Each row was made from one small tree. The marks that hang from a mark follow it in brackets, in alphabetical order. Every link used is in the known rows. Write each row's tree.
Known rows
F{K{S{G X}}}: |  1.096 |  0.652 |  0.427 | -2.073 | -1.940 |  2.194 |  1.194 |  3.927 | -1.181 |  2.857 | -1.266 |  3.410 | -2.807 | -3.015 |  1.052 | -4.129 |  0.366 | -2.422 |  4.025 | -0.464 |  1.128 | -2.060 | -1.614 |  1.784 |
K{F S{G X Y{A}}}: |  1.470 | -0.241 |  0.372 | -1.356 |  0.156 |  6.855 | -0.844 |  3.263 | -4.619 |  0.291 | -1.973 |  1.758 | -3.070 | -3.666 |  1.136 | -3.843 | -0.172 | -3.116 |  0.610 |  1.174 |  0.205 | -4.852 | -0.256 |  2.011 |
G{F S{X Y{A}}}: |  0.895 | -0.105 |  3.741 |  1.233 | -1.342 |  3.543 | -0.449 |  1.079 | -2.864 |  3.711 | -0.223 |  1.149 | -1.223 | -3.255 |  2.858 | -0.934 | -1.042 | -2.006 | -0.463 |  1.231 |  2.187 | -4.652 |  2.338 |  1.057 |
Y{A S{G{F} K X}}: |  0.427 |  1.565 |  4.562 | -0.406 | -2.168 |  7.053 | -1.031 |  1.218 | -3.585 |  4.719 | -2.562 |  3.358 | -2.733 | -4.068 |  3.690 | -1.570 | -4.315 | -1.930 |  3.409 | -1.429 |  1.394 | -4.316 | -1.420 |  3.656 |
F{K{S{X}}}: |  0.728 | -0.487 |  0.259 | -1.303 | -2.491 | -0.270 |  0.647 |  2.914 | -1.826 |  2.177 |  0.433 |  1.913 | -1.950 | -2.633 |  0.771 | -3.280 |  1.488 | -2.232 |  2.109 |  0.489 |  0.408 | -0.715 | -0.864 |  0.609 |
Y{A S}: |  0.629 |  0.339 |  1.719 | -0.015 | -1.452 |  2.775 | -0.281 | -0.002 | -2.405 |  0.653 |  1.818 | -1.032 | -1.334 | -2.098 |  0.290 | -0.714 | -2.135 | -0.766 |  1.664 | -0.061 | -0.138 |  0.221 | -0.887 | -0.319 |
A{Y{S{G{F} X}}}: |  2.353 |  0.573 |  3.685 | -0.225 | -0.268 |  3.293 |  0.289 |  3.177 | -0.853 |  4.780 | -1.630 |  2.226 | -2.307 | -2.000 |  3.245 | -1.443 | -1.530 | -1.020 |  1.878 |  0.279 |  2.367 | -3.668 | -0.521 |  4.256 |
X{S{G{F} K Y{A}}}: |  1.227 |  3.128 |  5.394 | -0.814 |  0.214 |  7.339 | -1.338 |  1.126 | -2.049 |  3.381 | -4.417 |  1.338 | -2.984 | -4.286 |  2.235 | -2.507 | -2.251 |  0.163 |  4.265 |  0.251 |  2.298 | -5.168 | -2.099 |  3.835 |
X{S{Y{A}}}: |  1.774 |  1.141 |  2.392 | -0.944 |  0.152 |  3.517 | -1.352 |  1.296 | -2.015 |  0.362 | -0.290 | -1.405 | -1.933 | -2.504 |  0.035 | -1.781 | -0.731 | -0.426 |  2.322 |  1.098 |  0.233 | -1.540 | -0.010 |  0.456 |
K{S{G}}: |  0.416 |  1.024 |  0.675 | -1.269 | -0.117 |  2.583 |  0.505 |  1.298 | -0.427 |  0.230 | -1.161 |  2.223 | -1.446 | -1.791 | -0.250 | -2.223 |  0.277 | -1.259 |  2.319 |  0.145 |  0.174 | -1.097 | -1.526 |  1.419 |
S{G{F} K X Y{A}}: | -0.200 |  1.433 |  3.846 |  0.049 | -0.393 |  7.080 | -1.277 |  1.525 | -2.785 |  4.216 | -4.636 |  2.342 | -2.358 | -3.210 |  4.154 | -2.521 | -3.496 | -1.581 |  2.039 | -1.483 |  3.156 | -6.266 | -1.258 |  3.767 |
X{S{K Y{A}}}: |  0.777 |  1.859 |  3.773 | -1.480 | -0.783 |  4.840 | -2.710 |  0.909 | -2.847 |  0.855 | -2.126 | -0.290 | -1.834 | -3.465 |  0.880 | -2.757 | -1.751 |  0.492 |  3.334 | -0.062 |  1.310 | -2.651 | -2.202 |  1.643 |
G{F S{K X Y{A}}}: | -0.013 |  0.646 |  5.071 |  0.839 | -2.230 |  4.914 | -1.760 |  0.426 | -3.688 |  4.234 | -2.066 |  2.311 | -1.089 | -4.215 |  3.584 | -1.933 | -1.845 | -1.296 |  0.549 |  0.091 |  3.167 | -5.702 |  0.394 |  2.403 |
A{Y}: |  0.625 | -0.139 |  1.082 |  0.569 |  0.813 | -0.449 | -0.113 |  0.927 |  0.017 |  0.496 | -0.411 | -1.252 | -0.199 |  0.496 |  1.257 | -0.671 |  0.598 |  0.760 |  0.390 |  0.081 |  1.303 | -0.279 | -1.324 |  1.240 |
G{S{K X Y{A}}}: | -0.029 |  0.311 |  3.857 | -0.280 | -2.615 |  4.887 | -2.359 |  1.418 | -3.849 |  2.446 | -1.452 |  2.073 | -0.744 | -3.726 |  2.573 | -3.197 | -2.366 | -1.433 |  1.417 | -0.853 |  3.030 | -4.333 | -0.538 |  1.182 |
A{Y{S}}: |  1.610 |  0.193 |  2.059 | -0.276 | -0.442 |  0.271 | -0.315 |  1.402 | -0.744 |  1.152 |  0.990 | -1.312 | -0.815 | -0.979 |  0.520 | -1.231 | -0.236 |  0.694 |  1.019 |  0.735 |  1.554 | -0.042 | -1.718 |  1.418 |
G{F S{K}}: | -0.182 |  1.289 |  3.909 |  1.152 | -1.848 |  1.660 | -0.777 | -1.478 | -1.098 |  3.078 | -1.747 |  2.556 | -0.137 | -2.972 |  1.736 |  0.198 |  0.113 |  0.719 |  0.568 |  0.654 |  2.175 | -2.927 | -0.466 |  1.878 |
F{K{S{X Y}}}: |  0.868 | -0.417 |  0.252 | -1.758 | -1.910 |  0.762 | -0.060 |  3.571 | -1.575 |  2.193 | -0.271 |  0.787 | -2.281 | -3.144 |  0.465 | -4.522 |  1.549 | -2.085 |  1.533 |  1.087 |  2.096 | -2.405 | -1.058 |  1.283 |
Y{A S{G{F} X}}: |  1.296 |  0.790 |  3.381 | -0.072 | -1.426 |  5.663 |  0.296 |  1.778 | -2.530 |  4.397 | -0.757 |  2.365 | -2.716 | -3.225 |  3.026 | -0.733 | -3.398 | -2.565 |  2.493 | -0.285 |  0.400 | -3.381 |  0.495 |  2.198 |

Write each row's tree
|  0.540 | -0.301 |  2.585 | -0.033 | -2.202 |  5.755 | -2.458 |  1.290 | -5.159 |  1.175 | -1.806 |  2.167 | -1.171 | -4.333 |  2.218 | -2.795 | -0.908 | -1.223 | -0.655 |  0.670 |  2.233 | -5.319 |  0.133 |  1.250 | => G{S{K{F} X Y{A}}}
|  0.803 |  0.917 |  2.309 |  1.436 | -2.141 | -0.502 |  2.038 |  0.097 |  0.247 |  4.039 |  0.286 |  1.078 | -1.329 | -3.035 |  1.066 | -0.720 |  1.836 |  0.089 |  1.387 |  1.757 |  2.527 | -1.822 |  0.004 |  0.433 | => G{F{K} S}
|  0.339 |  0.410 |  1.427 | -0.860 | -0.247 |  8.173 | -2.090 |  2.352 | -4.255 |  1.479 | -4.426 |  2.219 | -2.318 | -2.970 |  2.499 | -3.506 | -2.563 | -1.360 |  0.990 | -0.978 |  2.197 | -6.003 | -1.452 |  2.663 | => S{G K{F} X Y{A}}
|  0.665 | -0.066 |  1.033 | -0.727 | -2.022 |  2.806 | -0.191 |  3.300 | -3.458 |  2.187 |  0.085 | -0.153 | -2.959 | -3.922 |  1.529 | -4.947 |  0.162 | -2.678 |  2.407 |  0.408 |  1.714 | -2.352 | -1.453 |  0.663 | => F{K{S{X Y{A}}}}
|  1.722 |  0.953 |  1.914 | -1.936 | -0.017 |  3.779 | -2.699 |  1.149 | -2.611 | -0.139 | -2.873 |  0.777 | -1.728 | -2.940 | -0.383 | -2.424 |  1.015 |  1.466 |  0.642 |  2.262 |  0.780 | -3.645 | -1.166 |  2.407 | => X{S{K{F} Y}}
|  1.218 |  0.395 |  3.400 |  1.333 | -2.667 |  2.839 |  0.918 |  2.142 | -2.472 |  5.201 | -0.213 |  0.686 | -2.548 | -4.250 |  2.923 | -2.640 | -0.176 | -1.941 |  1.413 |  1.309 |  3.573 | -4.540 |  0.868 |  0.888 | => G{F{K} S{X Y{A}}}
| -1.029 |  0.951 |  2.126 |  0.155 | -0.504 |  4.234 | -1.932 | -0.037 | -2.592 |  0.546 | -2.217 | -1.126 | -0.971 | -2.192 |  1.372 | -2.486 | -2.284 |  0.175 |  1.169 | -1.051 |  2.535 | -2.698 | -2.582 |  1.131 | => S{K Y{A}}
|  0.123 |  0.126 |  2.961 | -1.143 | -2.407 |  2.661 | -2.255 |  1.692 | -2.045 |  2.434 | -1.969 |  3.157 |  0.178 | -3.018 |  1.640 | -2.959 | -0.782 | -0.544 |  0.410 | -0.033 |  3.302 | -4.362 | -0.091 |  1.880 | => G{S{K X Y}}
| -0.070 |  2.182 |  3.188 | -0.877 | -1.781 |  6.471 | -1.004 |  0.364 | -2.777 |  1.916 | -1.782 |  1.422 | -2.110 | -3.477 |  1.462 | -2.517 | -4.263 | -0.378 |  4.225 | -2.011 |  1.797 | -2.321 | -3.668 |  1.839 | => Y{A S{G K}}
|  0.374 |  0.373 |  4.249 |  0.022 | -1.934 |  2.747 | -1.792 |  0.894 | -1.896 |  4.269 | -2.498 |  3.354 | -0.467 | -3.420 |  2.709 | -1.813 | -0.462 | -0.507 | -0.402 |  0.937 |  3.583 | -5.415 |  0.822 |  2.943 | => G{F S{K X Y}}
|  1.330 |  0.068 |  2.730 |  0.632 | -2.141 |  0.644 |  0.860 |  2.532 | -0.628 |  5.313 | -0.672 |  1.822 | -1.802 | -3.475 |  2.168 | -2.638 |  1.205 | -1.221 |  0.492 |  2.005 |  3.971 | -4.605 |  1.272 |  1.338 | => G{F{K} S{X Y}}
|  2.106 |  1.986 |  3.400 |  0.638 | -0.741 |  2.110 |  2.355 |  2.600 |  0.534 |  5.249 | -1.305 | -0.003 | -3.295 | -2.805 |  2.354 | -2.566 |  0.127 |  0.522 |  3.689 |  0.808 |  4.196 | -2.604 | -3.519 |  3.405 | => A{Y{S{G{F{K}}}}}
|  0.345 |  2.276 |  3.642 | -0.491 | -1.174 |  4.430 | -0.429 | -0.065 | -0.837 |  3.754 | -2.815 |  2.695 | -1.749 | -3.282 |  1.727 | -1.236 | -2.335 |  0.543 |  2.531 | -0.372 |  2.320 | -3.451 | -2.439 |  3.501 | => Y{S{G{F} K}}
|  1.007 |  0.511 |  2.330 | -1.239 | -2.194 |  7.953 | -1.595 |  2.034 | -5.271 |  1.890 | -2.206 |  3.207 | -2.750 | -3.982 |  2.291 | -2.541 | -3.231 | -1.656 |  2.284 | -0.912 |  0.523 | -4.183 | -1.815 |  2.517 | => Y{A S{G K{F} X}}
|  1.997 |  1.962 |  2.013 | -2.495 |  0.353 |  6.118 | -2.020 |  2.151 | -1.873 |  0.709 | -4.636 |  2.101 | -2.396 | -3.378 | -0.094 | -3.255 |  0.225 |  0.947 |  2.430 |  1.541 |  1.616 | -4.998 | -2.129 |  3.336 | => X{S{G K{F} Y}}
|  0.185 |  0.253 |  4.117 |  0.305 | -2.538 |  2.061 | -1.086 | -0.019 | -2.129 |  4.172 | -1.767 |  4.201 | -0.164 | -3.044 |  2.978 | -0.237 | -0.462 | -0.794 |  0.362 |  0.262 |  1.779 | -3.724 |  1.166 |  2.565 | => G{F S{K X}}
|  0.973 |  0.505 |  1.745 | -0.391 |  0.700 |  3.742 |  0.106 |  2.681 |  0.073 |  3.938 | -3.300 |  2.403 | -1.607 | -1.566 |  2.405 | -1.467 | -1.040 | -1.492 |  0.138 |  0.320 |  2.558 | -5.154 |  1.274 |  3.121 | => S{G{F} X Y}
|  1.497 |  1.358 |  5.026 | -0.603 | -1.324 |  4.553 | -1.088 |  2.501 | -1.651 |  5.213 | -3.400 |  3.188 | -2.173 | -2.954 |  4.076 | -2.161 | -2.460 | -0.045 |  2.913 | -0.695 |  3.405 | -4.622 | -2.545 |  5.393 | => A{Y{S{G{F} K X}}}
|  0.754 |  0.120 |  0.664 | -2.038 | -0.629 |  3.063 | -0.070 |  2.959 | -1.487 |  1.425 | -1.391 |  3.994 | -1.585 | -2.032 |  0.956 | -2.555 | -0.349 | -2.691 |  2.270 | -0.327 | -0.345 | -2.198 | -0.019 |  1.990 | => K{S{G X}}
|  1.165 |  0.474 |  1.562 | -2.219 | -1.863 |  5.871 | -1.637 |  2.379 | -3.415 |  1.931 | -2.712 |  4.215 | -2.022 | -3.270 |  1.419 | -2.366 | -1.895 | -0.758 |  1.449 | -0.196 |  0.767 | -4.270 | -1.352 |  3.133 | => Y{S{G K{F} X}}
|  1.372 |  1.971 |  2.128 |  0.021 | -1.634 |  2.357 |  2.448 |  1.544 |  0.555 |  4.679 | -0.949 |  1.238 | -3.046 | -3.357 |  1.237 | -1.917 | -0.427 | -0.140 |  3.240 |  0.799 |  2.698 | -2.471 | -2.064 |  2.034 | => Y{S{G{F{K}}}}
|  0.376 |  1.330 |  3.469 | -1.730 | -2.673 |  7.040 | -1.521 |  1.960 | -3.757 |  3.138 | -2.008 |  3.115 | -2.205 | -3.657 |  2.724 | -2.838 | -4.956 | -1.944 |  4.122 | -2.349 |  1.330 | -3.220 | -2.311 |  2.375 | => Y{A S{G K X}}
|  1.081 | -0.637 | -0.735 | -0.717 |  0.551 |  1.915 | -0.874 |  1.038 | -2.500 | -1.742 | -0.647 | -0.405 | -1.405 | -2.459 | -1.308 | -2.386 |  2.998 | -0.488 | -1.843 |  3.232 |  0.156 | -2.468 | -0.455 |  1.092 | => K{F S{Y}}
|  2.181 |  2.473 |  3.903 | -0.542 |  1.048 |  5.975 |  0.016 |  1.622 | -1.305 |  3.139 | -2.652 |  0.116 | -3.054 | -3.381 |  1.569 | -1.761 | -1.285 | -0.661 |  3.384 |  1.214 |  1.120 | -4.272 | -0.148 |  2.472 | => X{S{G{F} Y{A}}}
|  1.859 |  2.318 |  2.773 | -1.781 |  0.093 |  8.244 | -2.116 |  1.704 | -3.799 |  0.616 | -4.262 |  1.110 | -3.005 | -4.290 |  0.883 | -3.564 | -1.213 |  0.365 |  3.330 |  0.822 |  1.311 | -4.985 | -2.320 |  2.822 | => X{S{G K{F} Y{A}}}
|  1.953 |  0.372 |  2.695 | -1.633 | -1.060 |  5.364 | -1.760 |  3.271 | -3.298 |  2.345 | -3.167 |  2.879 | -2.241 | -2.664 |  2.660 | -3.133 | -1.425 | -0.150 |  2.002 | -0.102 |  2.392 | -4.438 | -2.738 |  4.263 | => A{Y{S{G K{F} X}}}
|  1.770 |  1.011 |  2.254 | -0.624 | -2.330 |  2.836 |  1.801 |  3.212 | -0.533 |  6.003 | -1.006 |  2.955 | -3.219 | -3.399 |  2.313 | -2.257 | -1.146 | -1.545 |  3.186 |  0.384 |  2.264 | -3.489 | -0.668 |  2.507 | => Y{S{G{F{K}} X}}
|  0.682 |  1.519 |  1.686 | -0.137 |  0.455 |  2.572 |  1.163 |  0.423 | -0.279 |  1.989 | -1.785 |  2.361 | -1.791 | -2.387 |  0.792 | -0.948 |  0.819 | -1.219 |  1.746 |  1.119 |  0.301 | -2.399 | -0.621 |  2.610 | => K{S{G{F}}}
|  1.296 |  0.118 |  2.393 |  0.820 | -2.965 | -0.113 |  1.553 |  1.665 | -0.814 |  5.093 |  0.255 |  2.860 | -1.560 | -3.062 |  2.553 | -0.935 |  1.245 | -1.282 |  1.149 |  1.173 |  2.232 | -2.867 |  1.349 |  0.908 | => G{F{K} S{X}}
|  0.398 | -0.804 |  0.491 | -0.983 | -0.529 |  3.596 | -2.705 |  1.719 | -3.118 |  0.472 | -2.998 |  1.636 | -0.849 | -1.920 |  1.329 | -2.352 | -0.193 | -0.303 | -1.716 |  0.676 |  1.651 | -4.548 | -0.328 |  2.303 | => S{K{F} X Y}
|  0.848 | -0.562 |  1.895 | -0.736 | -2.045 |  3.756 | -2.449 |  1.789 | -3.313 |  1.255 | -2.291 |  3.109 | -0.433 | -3.290 |  1.228 | -2.652 |  0.472 | -0.349 | -1.401 |  1.401 |  2.528 | -5.298 |  0.344 |  1.984 | => G{S{K{F} X Y}}
|  1.205 | -0.181 |  1.614 | -0.326 | -1.483 |  0.635 |  0.563 |  2.925 | -1.339 |  3.945 | -0.804 |  1.074 | -2.866 | -3.611 |  1.524 | -3.427 |  2.157 | -1.860 |  0.694 |  2.050 |  2.175 | -3.574 | -0.222 |  2.294 | => G{F{K{S{X Y}}}}
|  0.855 |  1.947 |  3.547 | -1.143 | -0.885 |  3.949 | -0.999 |  1.906 | -0.976 |  2.444 | -2.654 |  1.203 | -1.635 | -2.232 |  1.651 | -3.191 | -2.010 |  1.293 |  3.796 | -1.069 |  3.692 | -2.554 | -4.673 |  3.689 | => A{Y{S{G K}}}
|  0.887 | -0.152 |  1.529 | -0.118 | -1.997 | -0.002 |  1.000 |  1.960 | -1.718 |  3.787 | -0.015 |  2.139 | -2.390 | -3.073 |  1.848 | -2.034 |  2.003 | -2.235 |  1.433 |  1.444 |  0.430 | -1.875 |  0.090 |  1.914 | => G{F{K{S{X}}}}
|  1.875 | -0.706 |  2.445 | -0.984 | -1.238 |  0.788 | -0.915 |  2.847 | -1.619 |  2.412 |  0.800 |  0.493 | -0.998 | -1.000 |  1.761 | -1.648 | -0.793 | -0.714 |  1.001 |  0.243 |  1.163 | -0.954 | -0.450 |  1.993 | => A{Y{S{X}}}
|  0.680 |  1.738 |  1.216 |  0.410 |  0.352 |  2.482 |  2.188 |  2.161 |  1.541 |  4.205 | -3.135 |  0.192 | -2.800 | -2.394 |  1.467 | -2.922 |  0.505 |  0.284 |  1.929 |  0.803 |  4.602 | -4.191 | -1.643 |  2.142 | => S{G{F{K}} Y}
|  1.962 |  2.146 |  1.949 | -2.200 | -0.350 |  5.180 | -1.517 |  1.261 | -1.969 |  0.473 | -3.980 |  3.141 | -2.119 | -2.833 |  0.246 | -1.822 | -0.046 |  0.824 |  3.080 |  0.710 | -0.180 | -3.402 | -1.931 |  2.845 | => X{S{G K{F}}}
|  1.486 |  2.897 |  4.369 | -1.630 |  0.301 |  5.317 | -1.403 |  1.415 | -0.206 |  3.775 | -4.937 |  2.407 | -2.345 | -3.625 |  1.341 | -2.396 | -0.873 |  0.940 |  3.377 |  0.945 |  2.658 | -5.148 | -1.715 |  4.544 | => X{S{G{F} K Y}}
